Known rows, with every step that occurs:
V > U: [  8  -4   7  -5   3   7  12  15 -24  -7   0   9 -17 -10 -10  10  20  10
 -22  15   7   9 -15  10  21  -2 -10  11   4  24   2 -13 -14 -14  -6]
U > W > Z > J: [ 31  10   5  -4  -9  -2   7  -2 -12 -16   3   9  -3  -8  -4  25  17  -7
 -20   1  -8   3  -2   8  40   1  -4  -1  -7  36  17  -1  20 -18  18]
M > Z > V > U > W: [ 20  -9   2 -10  -6  -4   0   9   7 -20 -16   9   0   7 -22   4  36  20
   2   7   4  25  -5   9  24   3 -19  16 -10  20   5 -25 -29 -21  -2]
V > Z > M > U: [ 35  20   5  -3 -11 -15 -22  -8 -44 -10 -18  -1 -24 -11 -11  -8  -9   8
 -20  13  -5   5   6  11  24 -27  11   7   5   9  11 -17  -2 -18   0]
V > U > W > Z: [  8   2  18  -5  -4  -2  27  21 -10  -9   3  13  -4  -5 -11  16  35  -1
 -27  17  -3   7 -10  11  35  10 -23  16   8  32   3  -9  11  -7   0]
M > U > V: [ 30 -12  -6  -6  -3  -8 -13   4 -31  -6 -34  -3 -21  -4  -1  -5  -2  23
 -18   7   0  38  -2  10  35   0  12   2  -8   7  13  -7 -34 -21  -8]
V > U > W > Z > M: [ 12  10  16   1 -20  -7  15  16 -23 -20  11  14 -10 -10 -10  -8  28   0
 -38   8  -5  -3   0   9  35   7 -19  13  13  27  11 -14  12  -6   8]
M > U > W > Z: [ 33   7   7  -6  -9 -15  -6   2 -15  -3 -28   0  -1   4 -10   5  22  -1
 -20  12  -7  25  -3  14  32  -1  -7  10  -7  19  14  -9  10 -16   3]
P > U > W: [ 29   8  -4 -11  12   2   3   9  -3   3  -2  14 -16 -13   0   9  35  13
  -9  10  -9  22  -6  12  31  -2 -22   5   5  20   7 -11  15 -25  -7]
C > P > U: [ 20  -9  -3   0   7  12   1  -4  -9 -10   5   5 -17 -21  13  20  10  21
 -19  13  -6  27  -5  15  28 -18 -15  -1   2  22  12  -7  26 -25 -21]
M > Z: [ 17 -12  -6   1  -4 -10  -8  10 -24 -17 -20  -2  -6  -4 -11   6  12  17
  -4  12  -3  30 -11  11   7  -2  -5   0 -13  13  15 -16 -21 -12  -5]
C > P > U > V > Z: [ 15   0   9  -1   1   8  10  -1 -15 -13   6   5 -34 -30  19  26  -5  31
 -11  30 -11  29   0  14  45 -15  -8   2  23  16   7  -9   5 -20 -22]
W > Z: [  6   4   5   1  -5  -4  15  11 -33 -11   5   4  -5  -9   1  22  11   3
 -17  13  -5  13  -9  10  27   2 -16  -1  -7  26  10 -10  19  -8  -4]
J > N: [ 27   1   1  -7  14  -6   7   5 -32 -15 -12   3  -9  -4  -6  14  13   6
  -4  10  -6  11  -5  13  15  -8 -24   0 -19  22  12  -6 -11 -10 -10]
U > W > Z: [ 19   9   8  -5  -7  -8  17  11 -13  -8  -8  11   0  -3  -4  17  26   0
 -16  18 -11  16  -6  12  34   1 -17   3  -6  26  12 -11  12 -14   0]
C > V > U > M: [ 25  -4   3  -3  13   3   2  19 -14  -9 -13  15 -16 -30 -13   7   7   9
 -17   8   2   9 -16   9   4 -15 -13  -3  -5  19   3   0 -19 -15  -3]
V > U > M > Z > J: [ 17 -22  -8   1 -10  -6  -7   7 -11 -32  -2   9 -22 -28 -27   2   2   1
 -17  -7  10   2 -11  13   9  -1   9   5  -7  34  14  -2 -22 -15  20]
C > W > Z: [ 17  -2  13  -4 -22   3  13   8 -27  -5  -1   1 -11   0   4  -4  22  -2
 -16   9  -9  24 -10   9  20  -6 -17   9   0  34  14  -5  32 -15  -2]
C > M > U > V: [ 15  -8   2 -16   1  -8 -24   4 -32 -10 -32 -13 -20  -4  -8 -15   8  25
 -13  12   5  54   0  21  25   1  10   2   0   7  19  -1 -33 -31  -7]
P > Z > W: [ 32   5   5  10  14   5  -2   3 -33  -2   8   7   2  -5  -1  14   3  13
  -2   4  -5  11 -19  12  21 -12  -3   4  -4   7   6  14  -3 -27 -14]
C > P: [ 29 -11  -2   0   2   5   0  -5 -17 -14 -16   3  -8  -3   1  21   1  17
 -19  17  -5  28  -1  12  26 -24  -6  -7 -12  20  13  -9   2 -24 -15]
W > Z > V > U > M: [ -4  -6   7  -7  -1  -4  20   9 -12 -16  19  21 -10 -24 -12  16  16   2
 -17   3   7  -2  -7  12  23   2 -22   9  -5  34  -3 -16  12 -13  -4]
P > U > M: [ 16  -7 -15  -9  14  -6   0   7 -15  -2   5  16 -28 -37  -7   7  11   9
 -11   1  -3  16 -11  13  13  -8 -14   1   3  22   8  -7  20 -22  -9]
C > W: [ 30  -6   6 -10 -10   5   3   4 -22  -2 -19   3 -19   4  -3  -8  16   8
  -8   8  -7  31 -10   9  14 -14 -10   6  -4  28  12  -5   9 -26  -5]
Z > V: [ 20   1  -9  -8   5   1  -1  -1 -19  -7  -5   7  -1   0  -3  21  14  19
   0   6   1  17   0  10  28 -11 -15  -1 -18  19   5 -24  -6 -28 -14]
U > P: [ 19   0  -1   3   4   7   1  -2 -25 -15  -5   7  -8   3   1   2   2  11
 -19  14  -8  26   1   3  30  -9  -8   2  -7  24  15  -4 -20 -15 -10]
Z > M > U: [ 36   4  -8  -1 -10 -13 -29  -6 -41 -12 -22  -1 -18  -5 -10 -20   0  10
 -28   0  -1  15   6   9  22 -14   7   3  -7   8  19 -12  -7 -22   0]
W > Z > M: [ 12   9   3   8 -14  -7   3   3 -44 -21  10   5  -9 -16   2   2   6   4
 -33   4  -7   0   2   7  29  -2 -11  -1  -1  23  19 -15  21  -6   3]
P > Z: [ 30   4  -6  -1  12   8   0  -6 -34   4  -2   9 -14  -5  -1  17  11   6
 -11  10   0  19 -11  10  25  -6  -4  12 -11   8  10   0  -6 -25 -23]

Rows:
[  4   6   1  -3  -4  -1   9   0 -23 -10   9   6   5  -6   5  28  15  11
  -9   9  -1  12  -4   7  33  -1 -21   1 -14  26   6 -21  18 -15 -11]	W > Z > V
[ 35  -5  -7   2 -16 -10 -25   0 -43 -18 -28   0 -24 -10   1 -28  -8  24
 -29  -1  -4  28  10  11  37  -4  16   1  -1   3  22 -12 -30 -18  -1]	Z > M > U > V
[ 45  25   8  -1   6  11 -10   2 -29 -12  -6   2  -5 -25  -1  40  -8   8
  -3  18  -5  -5  -4   6  20 -29   7 -14  -3  20  11   4  -9 -20  11]	C > V > Z > J
[ 10  -6  -7  -2   4   5   5  13 -21  -6   8   5 -28 -27  15   5  12  30
 -14  10  -3  33  -8  11  38   8 -10  -1  12  15  10 -10  -7 -18 -14]	P > U > V
[  9 -14  -1  -9   5  -8  15  14 -17  -9  -3  19 -25 -24 -20   1  10   2
 -20   5   6   5 -16  14  11  -6  -8   7   0  25   2  -8 -11 -18  -2]	V > U > M
[ 27  15   8   2 -20 -12   3   5 -26 -16  -4  12  -6  -6  -8  -4  20   1
 -29   5 -16   4   5  10  35   0 -16   1  -1  21  19 -16  18 -12   9]	U > W > Z > M
[ 44   4   5  15  10   9 -24 -17 -34  -8  -3   1  -3   8   3 -13  -8  13
 -15   2  -8  27  -5   8  33 -16   8  17  -2   7  14  23 -19 -26 -16]	M > U > P > Z > W
[ 34 -10  -5  -1  -1  -5 -12  -3 -31 -39 -11  -4  -7  -7 -13  13   5   5
  -4  -2  -4   6  -3  10  11  -4  -7  -5 -24  30  27   5 -24  -7  16]	M > Z > J > N
[ 20   8   3 -11  -3  -6   9   3  -8  -6  -3  14   8   2  -4  23  31   7
  -4  12 -10  14   1   9  40  -1 -25   1 -14  22   8 -21  16 -21  -6]	U > W > Z > V
[ 33   8  -1 -14  -7 -12  -7  -5  -8  -2 -19   4   6   7  -7  10  24   8
  -7   7  -4  24   4  13  39  -4 -12   9 -14  18   8 -20   8 -26  -3]	M > U > W > Z > V
[ 24   0   8 -11   2   1  17  16  -3  -5 -12  15 -14   0 -17   8  35   6
 -17  13   0  13 -10  12  29  -2 -14  14   1  23   1 -10 -15 -19  -1]	V > U > W
[ 22 -14   3  12  -2 -14 -10  15 -20 -18 -11  -4  11  -5 -11   3   4  22
   5   1 -10  20 -18  16   7 -11  -8  -6  -8  16  11   2 -18 -14   3]	M > Z > W
[ 25   5  -7   2  14  21  -9 -25 -22 -12  15  13  -4  10   9   9   7  16
  -7   9  -1  32   4   0  41  -9 -14  17 -15  14  12  -7 -19 -30 -28]	U > P > Z > V
[  3  -4  21   0 -17  25  16  -3 -13 -20  24   9  -8  10   8 -10  26   6
 -21  10  -1  27   2   0  39   1 -27  24   8  47   6  -7  10 -13  -5]	C > W > Z > V > U > P
[  7 -14  -4  -2  -4   2  -2   8 -13 -23  -1   2  -2  -2 -15   8  24  24
  -3   9  10  19  -8   9  16   0 -14  12 -10  21   4 -23 -26 -14  -4]	M > Z > V > U
[ 23   6  20   7  -2 -13  13  17 -33  -6   1   4  -7 -17   2  19 -11  30
   4  17 -13  11 -15  15  38 -15   2  -6  17  14   1   2 -23 -16  -3]	U > V > Z > W
[ 36   7  20   4  -1 -16  -7  11 -33  -4 -20  -6 -10 -12   0   1 -16  28
   0  14  -9  20 -11  15  36 -18  14   1  15   7   2   7 -30 -20  -2]	M > U > V > Z > W
[ 30   8   8  -5  -8   1   3  -1 -33 -17   2   5 -27 -23   2  26 -14  15
 -11  15  -4   6  -1   7  45  -7  16  -8   7  24  10  -3 -25 -19   8]	U > V > Z > J
[  7   0   2  -9   6   9  11   7 -16  -8   7  11  -9  -3  -5  16  24  19
  -8  10  12  11  -6   8  29  -7 -17  11  -6  24  -4 -22 -12 -22 -11]	Z > V > U
[ 29  19   4  -7  -3   3   4  -3 -30 -13   5   5 -17 -18  -7  34  -7   1
  -9  14   0  -6  -4   9  30 -21  10  -3   0  28   8  -3  -2 -22  10]	V > Z > J
[ 28   9  11  13  19  35  -2  -1 -27 -12   8  11  -8  -4   5   5  10  12
 -25  20  -1  21  -7  -4  25  -7 -11  18   3  10   8  15 -28 -14 -21]	C > V > U > P > Z
[ 32  10  -4  13  -2  13 -19 -21 -44 -20  11  13 -21  -1   4 -16  -4   6
 -30   7  -9  17   9   0  39  -8  -2  14  -1  11  22   1  -9 -20 -17]	U > P > Z > M
[ 16   6   0   1 -10   4   6   0 -32 -23  15   3  -3 -17   1  28   4  -4
 -23   1  -1  -4  -3   8  32  -2   1  -6  -7  38  15   1  20 -12  15]	W > Z > J
[ 26  11  -2  -6  -4   6   7   1  -6 -14  23  11  -9 -23   4  23  27  -3
 -23   1  -9   2   0  11  43   5 -12   2   9  38  16   4  40 -18  11]	P > U > W > Z > J
[-10   0  13   5  -4  19  17   0 -21 -22  29   9   2   1   6  12  17  10
 -23  14   4  12   2   3  44   4 -26  17   4  37   3 -13  -3  -5  -9]	W > Z > V > U > P
[ 15   8   4  -7   1   0  14  11  -7  -1  14  12  -9 -18   5  18  36   6
 -16  11 -12  18  -6  12  35   6 -27   9   9  27   9 -12  36 -13  -4]	P > U > W > Z
[ 54   4  -9   2  13  18 -27 -37 -40 -28  -1  -1 -23   5  -1  -4  -6  -7
 -21  -1  -2  15   9   4  35  -6   7  17 -20  24  26  24 -28 -23  -4]	M > U > P > Z > J > N
[ 35  20   7   5 -14  -9 -22 -19 -41 -19 -10  -1 -24   1  -4 -17 -17   8
 -29  16 -11  15  15   5  37 -25   9  13  11  15  18  -7 -17 -15   0]	V > Z > M > U > P
[ 13 -10  -5  -8  -7  -5 -29   1 -24 -33  -8 -14  -4  -9 -17   3  12  11
  -3   2   4  27  -6  20   9  -4   8  -5  -9  25  29   3 -19 -26  17]	C > M > Z > J
[ 27  -4  -5   0   2   1 -18 -10 -26 -13 -22  -2 -15   8  -3 -11  -4  11
 -24  11  -4  35   4   6  32  -9   5  11  -6  20  16  -2 -23 -19  -7]	M > U > P
[ 19 -18 -16  -7  -3 -20 -14  -2  -8 -20 -18   7  -8 -10 -20   5   5  15
  10  -2   1  25  -5  12   7 -10 -11  -3 -28  18  12 -23 -20 -23  -5]	U > M > Z > V
[ 55  24   7 -11 -15 -21 -18  -8 -25  -4 -29   6 -22   0 -23  -9   5   5
 -17  15 -12  10   9  12  31 -24   5  11   6   8  13 -15  -3 -24   4]	V > Z > M > U > W
[ 19   5  11   7  12  26   1  12 -19 -17  -2   8  -3  -5   2   3  10  17
 -24  19  -4  17  -7   1  23 -10 -15   6   3  24   8   5 -36 -10  -6]	C > V > U > P
